Each row was made from one small tree. The marks that hang from a mark follow it in brackets, in alphabetical order. Every link used is in the known rows. Write each row's tree.
In the rows, zero is written as 128.
Known rows
C{L{Q V{D}} N}: [ 93 149 185 136 105  59 113  64 167 156 155 166 138  85 118 150 148 139
 110  77 135 106 167  85]
L{C{N} Q}: [109 151 171 117 101  88 118  87 206 162 152 139 143 118 106 140 144 137
 109  79 127 103 163  73]
B{Z{V{D L}}}: [142 127 166 141 116 128 135 100 149 142 149 161 111  84 130 123 149 177
 138 121 168 114 169  88]
Z{V}: [150 134 161 114 106 125 142 117 159 129 143 145 131 134 112 105 123 148
  95 127 137 145 159  99]
L{Q}: [128 140 165 118 112 116 122 102 181 138 147 142 138 119 104 129 127 143
 106  96 142 119 149  87]
D{V{L}}: [ 99 123 156 126 134  93 131  96 162 123 172 167 112  90 115 128 155 155
 120 122 173 125 168 109]
B{Z}: [140 130 152 143 118 128 121  91 154 144 166 166 118 127 127 123 148 158
  97 122 142 122 153  79]
D{V{L{C{N} Q}}}: [ 77 145 174 122 119  61 126  75 208 153 177 144 132  95 112 148 169 155
 129  82 159  97 180  90]
Z{V{L}}: [141 127 169 123 106 115 144 124 152 121 143 140 122 105 111 109 132 153
 122 129 164 129 174  98]
Z{V{D L{C}}}: [125 136 179 111  94 118 141 101 173 137 132 157 131  72 113 145 146 153
 146 111 157 117 173  95]
V{D L{Q}}: [109 137 175 121 120 112 118  96 177 134 139 154 125  63 106 149 137 151
 150  83 169  99 162  87]
L{C Q V}: [115 152 178 111  83  89 118  79 191 147 152 153 159 110 110 163 162 128
  94  82 118 111 156  91]
D{V{L{C}}}: [ 93 129 167 117 118  89 134  83 181 133 169 166 130  85 113 148 166 151
 124 116 165 124 172 103]
B{Z{V}}: [158 135 156 137 109 133 139 101 153 145 158 149 123 143 130 105 142 168
  95 133 143 135 160  90]
C{L{Q} N}: [104 140 179 140 111  78 125  82 175 152 156 137 137 122 110 121 123 146
 111 100 151 114 169  74]
H{B}: [129 136 159 123 102 121 115 121 169 148 142 185 125 139  95 127 150 145
 104 115 152 146 154 101]
B{Z{V{L{Q}}}}: [149 136 171 142 103 121 140 105 167 142 154 121 130 115 127 117 145 176
 129 112 176 110 172  84]
D{V{L{C Q}}}: [ 89 141 172 116 111  85 134  79 202 142 166 143 145  90 112 156 161 156
 134  96 171 108 171  99]
V{D}: [122 135 156 119 124 124 118  97 161 137 142 182 119  89 110 137 134 141
 116 104 137 124 147  91]
G{Q}: [123 136 162  96 134 105 111 101 163 150 165 164 134 121 112 142 121 130
 103 110 136 138 156  77]
H{V{D L{C Q}}}: [112 157 184 114  85  94 108 100 192 156 119 175 136  74 100 171 161 153
 149  85 180 112 176  84]
L{C{N}}: [110 142 167 117 107  92 120  92 187 155 156 162 129 117 109 136 147 133
  99 100 118 111 166  77]

Which tree is each row?
[149 143 159 136 101 142 126 104 159 165 144 186 116 134 118 125 166 180
 119 120 160 140 157  96]  H{B{Z{V{D}}}}
[121 160 184 120  64  93 106 122 197 167 121 179 142 123  85 160 179 156
 138  97 196 131 186  90]  H{B V{L{C Q}}}
[ 92 146 183 123 107  83 115  84 203 157 144 153 129  61 108 161 154 146
 151  63 153  78 173  74]  V{D L{C{N} Q}}
[129 140 170 132  87  98 102 143 160 150 125 202 115 124  89 134 170 156
 125 121 197 150 183 100]  H{B V{L}}
[160 139 158 136  93 135 131 113 158 160 153 169 123 164 117 110 162 176
 102 133 157 149 160  96]  H{B{Z{V}}}
[106 156 179 107  91  94 112  71 193 154 142 171 152  80 112 180 163 130
 112  69 119 104 156  93]  L{C Q V{D}}
[130 139 175 115 110 117 136 110 174 134 131 134 135  78 111 132 133 160
 149  93 170 111 168  97]  Z{V{D L{Q}}}
[ 95 133 165 124 131  88 132  90 183 130 169 146 128  96 110 135 153 160
 131 101 176 114 167 105]  D{V{L{Q}}}
[108 131 174 118 107 112 124  94 176 137 137 178 128  55 110 160 153 143
 147  98 157 106 165  86]  V{D L{C}}
[104 157 179 117  89  64 113  77 199 159 162 152 145 115 110 152 168 127
  92  68 109  98 168  83]  L{C{N} Q V}
[103 135 177 143 100  56 119  81 147 143 167 174 130 112 120 129 151 130
  81 111 128 124 175  86]  C{L{V} N}
[100 142 182 126 101  78 122  95 204 150 151 137 134  90 105 148 152 142
 135  78 152  87 178  74]  V{L{C{N} Q}}
[105 147 172 118  93  67 112  85 176 153 162 174 131 111 116 147 173 120
  82  88 103 113 169  88]  L{C{N} V}
[137 137 176 121 105 113 144 119 172 128 139 119 139 109 107 117 127 156
 131 107 168 116 172  95]  Z{V{L{Q}}}
[112 142 185 132  92  79 126  76 160 138 155 150 158 109 115 141 142 137
  97 104 146 125 163  92]  C{L{Q V}}
[102 144 182 118 102 110 120  88 195 144 135 154 142  57 106 167 151 148
 154  78 163  91 166  84]  V{D L{C Q}}
[101 146 185 140  99  55 118  75 167 151 162 148 141 115 115 134 148 134
  94  89 136 112 171  82]  C{L{Q V} N}
[117 148 186 117  91  83 139 106 200 150 145 117 139 106 109 130 147 153
 128  91 152  97 186  83]  Z{V{L{C{N} Q}}}
[ 97 161 179 113  96  69 107  67 200 167 150 170 141  86 114 169 169 131
 110  54 109  93 163  85]  L{C{N} Q V{D}}
[104 133 176 130 104  82 121 102 181 143 155 159 120  88 108 138 153 135
 124  98 145  98 180  76]  V{L{C{N}}}
